Each row was made from one path, in order. Every step used is in the known rows, and no mark comes twice. Write each row's path.
In the rows, zero is written as 128.
Known rows
duvuka dipel gipa: [127 139 154 157 111 144 109 126 132  94 105 163 139 192  55  61 127 128
 124  77 141 122 126 104  53 124 121 111 119 135 112 171 124 121 143 107
  96  91 197 124 129 114 123 102  95 129 141 108 142 105 119 122 135 123
 167 131  98]
dumogut kimim fimes dipel gipa: [173 150 137 133 116 133 122 137 110 119 114 148 117 177 122 162 138 124
 128  89 142 112 149 136  94  77 181 131 116 164 137 140 118 118 130 133
 132 143 100 113 142 131 127 106 124 229 133 100 118 131 121 139 125 131
 101 120 108]
dipel fimes: [131 118 123 125 130 128  86 106 119 141 119 144 123 113  59  82 141 133
 125 146 152 137 128 143 136 132 144 157 154 109 125 129 151 135 123 105
 115  94 128 132 127 128 143 125 150 142 132  98 130 124 131 105 120 127
 168 132 138]
kimim dumogut zufe: [114 120 125 136 156 122 194 146 154 136 103 122 154 108 165 210 121 129
 137 147  83 123 104 127 132 122  83  82 129 112 148 114 129 129 121 107
 146 145 143 150 119 150 129 121 138  47 125 118 127 126 134 132 164 154
 222 136 110]
gipa dipel fimes kimim dumogut: [124 144 145  99 138 156 132 128 115 174  99 141 132 145 145 118 118 137
 135 131 119 107 113 147 148 140 132 130 142 120 133 112 161 124 131 133
 145 137  94 115 135 125 110 123 130 115 143 213 146  81 130 114 108 136
 105 118 146]
fimes dipel: [132 130 150 116 117 153 166 135 121 117 125 150 103 124 136 136 144 113
 134  97  83  90 142 122 136 142 120 127 118 129 138 126 125 111 127 116
 151  92 130 142 126 145 114 123 129 160 113 146 123 124 132 149 132 126
 123 127 108]
gepig dipel fimes kimim dumogut: [124 139 137 121 131 137 124 139 119 152 116 125 128 144 130 117 123 132
 128 150 141 129 108 155 166 141 124 134 147 112 109 111 162 111 136 142
 127 154 124 113 127 127 118 122 114 128 141 185 139 136 129 109 110 146
  79 132 119]
gepig dipel fimes kimim dumogut zufe burevu: [110 117 124 107 151 113  95 137 134 107 149 104 130 110 178 201  93 143
 132 147 133 150 125 138 161 123 131  91 113 133 126 136 115 150 126 150
 119 120 104 121 123 144 135 148 115  96 136 154 128 171 125 130 132 138
  71 139 113]
duvuka dipel zami: [104 119 141 181 104 123 128 125 146 130 103 142 113 147  92  50 135 139
 117  82 120 138 132 105  63 196 140 212 123 128  91 129 126 126 135 115
  91  98 160 132 129 127 135 119 124  56 118 140 141 100 130 122 119 112
 129 121  97]
latu dipel zami: [122  89 147 137 124  94  90 116 137 137 129 123  99 123 112  49 157 123
 122  88 149 148 150 133 130 193 156 186 150 109 101 131 122 128 131  88
  96 102 144 130 116 135 130 114 130  80 115 120 134 141 133 124 106 112
 193 133 141]
zami dipel gepig: [133 129 129 151 110 114 158 116 114 121 143 132 122  95 113  85 140 114
 136 112 128 135 117 126 139 121  72  51 132 132 150 128 129 114 137 100
 143 140 188 124 126  92 118 118 105  71 117  84 137 146 136 141 104 127
 159 109 144]
zami dipel: [123 123 134 153 136 149 202 120 148 112 148 127 127 118 102 149 143 117
 135 101 132  94 120 107 161 111  77  97 135 112 135 136 137 122 131 102
 139 121 137 138 116  80 120 119 126  60 109  83 133 131 131 121 119 145
 197 139 140]
zufe dumogut kimim fimes dipel gepig tele: [166 165 124 127 113 135 112 131  91 137 163 126 119  91 199  90 113 120
 139 155 108 152 159 139 133 113 138 145  88 162 123 123 105 126 125 173
 123 165 145 119 150 151 106 142 125 109 131 137 112 131 137 159  96 119
  53 108 141]
latu dipel fimes: [126 107 138 111 135 116  44 101 131 145 139 136 116 112  78  54 145 119
 134 131 190 132 134 141 154 148 145 160 146 118 119 146 135 143 127  76
 125 110 132 119 121 128 156 115 121 132 124 112 136 167 133  87 102 110
 197 128 158]
duvuka dipel: [106 135 141 157 113 178 155 117 161 123 112 150 128 149  85  68 129 118
 133  98 112 104 111  93  77 156 115 168 110 136 118 147 126 122 131 109
 114 121 142 136 129 130 139 117 108  79 128 111 146 105 123 114 134 127
 174 126 112]
fimes kimim dumogut zufe: [101 143 118 108 155 128 200 146 142 115  94 122 159 133 180 231 123 136
 131 151  71 126 102 135 141 129  96 100 129 114 164 108 126 128 125 130
 142 137 114 146 122 148 120 126 130  56 128 179 132 104 127 140 169 138
 141 136 115]
dumogut kimim fimes dipel zami negi: [139 115 121 150 116 114 165 155 152 151 110 117 126 162 114 183 142 128
 105 103  94 109 150 116 108 124 183 252 116 137 116  99 139 109 128 130
 121 139  85 127 123  97 154 141 162 148 108 120 121 109 133 131  79 129
  38  79 115]
nasef zufe dumogut kimim fimes dipel: [148 132 118 125 128 144 169 144 129 135 155 130 105 120 203 142 118  99
 125 117 139 103 140 120 127  95 166 163  81 163 141 111 103 126 117 164
 152 166  41 123 147 148 131 141 148 186 128 120 108  76 126 128 122 128
  53 111 130]
dumogut kimim: [139 119 123 124 129 142 194 123 151 101 108 127 130 158 142 168 155 126
 129 119  94 122 133 120 114 135 129 206 136 135 131 144 121 126 122 131
 126 112  55 146 132 145 141 130 146 163 146  54 128  87 117 132 171 157
 191 145 135]
dipel fimes kimim: [115 144 117  99 130 139 101 111  96 116  96 144 128 149  75 119 140 141
 123 145 133 134 125 152 142 141 154 171 161 117 137 117 142 129 132 133
 118  84 100 127 129 125 135 136 146 160 139 169 136  96 124 115 125 118
  66 129 142]
latu dipel gepig: [129 113 142 125 105 117  81 108 124 141 132 136 109 105 118   5 147 102
 139 110 138 152 135 147 133 160 100  87 135 140 142 140 115 119 134  79
 131 134 176 128 123 144 138 113  94 102 128  99 135 162 131 131 107 109
 184 114 156]
zufe dumogut kimim fimes: [145 104 104 133 122 165 159 120 141 153 166 127 123 120 139 183 140 129
 121 149 126 125 145 130 118 110 176 171 124 154 124 119 112 129 111 160
 128 184  59 134 145 130 135 126 172 128 146  68 121 113 124 118 127 153
 139 140 161]
fimes kimim dumogut zufe nasef: [117 155 109 112 140 121 161 139 146 124 117 111 164 148 152 217 121 142
 106 158  92 124 104 114 121 116  91  61 132 119 178 131 112 137 117 144
 138 143 168 154 121 146 100 120 115 142 121 155 115 120 122 165 164 123
 168 154 134]
zufe burevu: [118  90 125 124 140 159 128 118 156 110 158 141  96 116 119 129 137 127
 123 109 126 107 153 126 128 136 123  97 133 130 126 152 107 149 115 131
 104  86 102 144 122 141 132 137 145 139 134  66 127 139 123 149 138 158
 170 149 148]
latu dipel zami negi burevu: [111 108 150 149 135 121 153 133 190 131 132 122 116 164  79  66 150 128
 130  95 154 124 163 107 133 194 169 204 127  90  83 127 139 137 122  92
  94  71 229 130  96  99 148 125 196 108 117 113 124 137 153 108 112 150
 135 116 155]
duvuka dipel latu: [101 117 136 160 108 134  78 121 125 123  93 141 109 124  86  84 138 128
 139  89 128 128 128 100  65 177 110 144 134 146  96 158 122 126 138 118
 135 126 139 136 141 123 136 134 118  96 112  72 128 129 129 118 147 105
 146 106 118]
tele gepig: [138 116 118 131 120 145 158 128 143 118 139 144 132 115 106  67 135 124
 133 137  86 120 132 131  81 121 110  99 136 107 134 105 143 125 127 123
 125 105 157 123 124 122 139 135 146 239 141 103 135 120 120 150 169 136
 162 144 121]
dipel fimes kimim dumogut zufe burevu: [ 92 114 113 101 161 115 110 131 144 109 127 128 134 111 176 212  99 143
 123 156 128 138 123 142 135 129 131  86 122 125 151 129 111 154 119 147
 132 109 106 127 129 144 145 145 139  93 137 149 131 155 128 132 139 134
  86 133 137]
dipel fimes kimim dumogut: [113 135 127 119 140 140 124 133 115 160  96 147 127 148 117 125 125 137
 120 148 144 120 111 159 143 152 124 115 156 104 141 110 160 122 129 135
 131 138 108 124 133 127 122 121 144 128 143 170 143 113 130 119 125 141
  95 129 140]

Which path is each row?
[164 166 141 125 128 154 123 118 109 154 132 114 127  92 149   6 121 121
 155 127 106 144 142 120 144 127  78 127 125 134 116 133 138 136 141 125
 106 117 155 123 127 152 103 143  98  77 127 153 131  70 136 152 104 126
 175 118 152]
gipa dipel gepig tele
[119  91 125 115 132 125 172 131 120 121 170 132 123  97 150  75 126  99
 113 118 139 118 123 104 143 118 115  79 115 115 113 124 113 139 114 148
 118 101 126 153 127 138 109 142 156 140 142 106 109  20 126 120 141 145
 152 137 156]
nasef zufe dumogut
[131 117 153 133 112 104 140 140 107 122 114 142  92 126 128 111 147 131
 118  80  95 127 149 131 113 180 156 178 129 118 115 115 126 119 131 124
 118  83 152 138 128 140 116 123 150 132 104 167 124 121 138 153 119 106
  93 121  91]
fimes dipel zami
[125 141 107 133 137 114 155 136 156 144 137 107 164 126 146 205 121 134
 107 153  98 125 102 104 123 105  84  42 131 113 166 138 116 140 111 126
 141 155 191 157 120 149 101 114 118 117 116  95 115 147 126 158 152 132
 239 154 124]
kimim dumogut zufe nasef
[114 160 105 131 142  88 131 126 134 128 135 105 175 144 139 226 111 144
 104 167 125 130  90 104 146  92 105  48 126 114 176 136 124 142 126 134
 163 150 179 132 123  97 104 120 105  90 109 141 125 160 128 135 124 109
 140 134 142]
zami dipel fimes kimim dumogut zufe nasef
[143 119 138 145 120 123  73 116 103 139 151 112 121 108  74  68 129 127
 137 139 183 145 126 134 162 127 138 173 148 120  84 133 153 126 133 114
 103 108 119 123 120 127 138 127 122 147 130 118 126 141 131  94 108 135
 149 142 109]
gepig dipel fimes
[121 115 118 102 148  98  95 140 134 104 158 107 137 100 187 163  81 144
 131 163 127 154 123 142 124  98 137  68 103 130 123 121 117 146 131 159
 126 121 136 102 125 131 149 164 111 178 144 165 130 187 120 143 153 124
  50 136 110]
tele gepig dipel fimes kimim dumogut zufe burevu
[112 146 124 116 134 131 141 111 104 105 121 132 134 139  84 146 133 134
 126 137 145 126 111 132 165 122 125 146 149 112 140 126 145 126 140 123
 141  96 101 116 125  75 132 129 126 100 124 161 139 115 127 101 108 117
  70 121 152]
zami dipel fimes kimim
[105 148 117 103 155 113 143 135 118 123  88 123 164 124 154 220 112 145
 130 171 100 142  97 145 143 131 122 118 133 109 158 106 136 137 127 126
 141 131 125 129 124 143 133 132 136  74 131 181 135 122 130 116 151 122
 115 125 113]
dipel fimes kimim dumogut zufe
[110 147 114  96 142  89  71 119 139 135 123 105 161 138 146 163 116 139
 109 169 140 142 106 120 142 116 116  69 131 119 167 142 112 147 121 118
 147 150 172 128 122 139 119 114  92 130 116 165 126 167 124 130 127  92
 156 138 143]
latu dipel fimes kimim dumogut zufe nasef
[157 113 132 134 110 138 157 137 133 117 162 113 129 108 110  52 126 118
 143 123 116 128 133 124 120 112 109 121 128 117  91 117 145 114 138 132
 113 125 151 117 117 124 132 145 107 239 138 124 129 142 117 139 153 142
 148 153 102]
tele gepig dipel
[170 188 117 148 126 136 121 134 112 149 125 123 120 112 179  73 123 120
 149 142 125 143 155 145 126 116 110 158 104 162 138 120 121 123 133 151
 117 170  83 116 146 157 127 139 111 119 119 123 121 127 136 159 103 120
  68 109 129]
dumogut kimim fimes dipel gepig tele
[153 125 102 164 134 176 162 119 163 163 126 120 124 145 120 161 150 130
 132 135 134 115 135 131 116 108 160 204 134 152 143 119 127 126 117 132
 119 194   5 130 142 138 159 123 158 150 136  52 126 113 122 122 135 157
 158 143 146]
dumogut kimim fimes
[142 125 147 151 132 119 156 126 113  91 132 143 133 161  78 136 143 123
 125  80 164 114 131 112 135  72 105  48 144 113 128 159 136 125 138 102
 117 100 176 124 119  73 106 104 107 118 124  77 132 122 124 130 122 144
 206 131 130]
zami dipel gipa
[150 119 128 112 112 160 160 133 120 137 156 139 107 123 177 194 130 119
 125 122 106  98 148 127 122 112 170 173  91 166 140 116 104 116 111 160
 164 171  89 130 147 141 123 125 154 168 129 119 113 135 130 137 116 131
  66 119 127]
zufe dumogut kimim fimes dipel
[136 106 128 119 106 120  83 135  87 135 135 134  88  94 175 181 142 123
 132 112 127 127 161 128 112 132 180 145 113 172 114 130 102 121 122 168
 176 181  85 124 155 131 117 144 165 176 114  80  98 147 134 137 134 112
  52  97 133]
zufe dumogut kimim fimes dipel latu
[162 120 142 118 105 125 120 138  92 112 149 153 117 154 143 168 130 124
 118 102 133 112 158 131 101  77 193 102 101 163 122 139 105 120 123 155
 135 142 147 117 143 126 106 114 136 207 144 112 111 129 124 138 120 125
  86 119 117]
zufe dumogut kimim fimes dipel gipa
[144 100 130 137 102  99  76 139 105 118 140 108 108  83 109  55 136 124
 149 117 146 155 144 127 113 135 108  98 148 127  71 128 138 117 145 135
 122 137 144 114 127 117 130 157 122 243 122  75 112 150 123 141 166 123
 125 129 107]
tele gepig dipel latu
[160 118 126 134 112 111  69 121 108 128 162 120 127 101  81  36 117 129
 136 158 169 153 132 141 127 112 143 135 138 118  89 114 159 126 139 126
 112 113 157 103 126 111 146 147 121 240 138 121 133 161 122 107 131 123
 122 139 110]
tele gepig dipel fimes
[102 146 118 125 156 100 173 135 131 118 107 113 168 124 156 240 106 141
 132 158 118 134  91 127 170 111  97  93 126 109 161 112 138 133 136 120
 159 138 133 121 125  95 127 129 124  13 120 170 138 135 134 109 136 124
 108 112 124]
zami dipel fimes kimim dumogut zufe
[133 143 132 104 121 135 100 121  92 119 122 112 124 146  78  97 127 133
 133 141 154 142 125 141 164 136 151 183 150 122 100 128 148 121 142 139
 109  99  79 116 123 122 132 137 116 163 136 189 134 114 121 107 117 124
  53 140 124]
gepig dipel fimes kimim
[114 133 139 116 136 134  91 125 132 161 110 139 122 151 136  95 133 127
 126 141 167 118 120 163 157 157 130 114 147 112 137 124 151 123 132 111
 134 146 121 114 130 127 130 110 119 109 138 173 145 150 129 104 103 122
 108 124 153]
latu dipel fimes kimim dumogut
[ 81 131 124 122 149 127  92 129 156 104 114 136 139 137 169 182  87 141
 126 141 117 137 107 121  97 144 125 104  93 141 140 146 101 149 127 144
 133 117 129 120 136 137 152 141 114  60 137 155 144 163 125 122 137 117
  65 118 120]
duvuka dipel fimes kimim dumogut zufe burevu
[125 158 113 120 125  96  95 135 117 135 140  85 166 137 140 177 105 145
 113 172 141 149  98 120 149 102 111  84 130 126 138 132 128 135 125 148
 131 149 157 127 120 140 107 123  89 154 123 170 118 160 122 134 132 115
 127 152 112]
gepig dipel fimes kimim dumogut zufe nasef
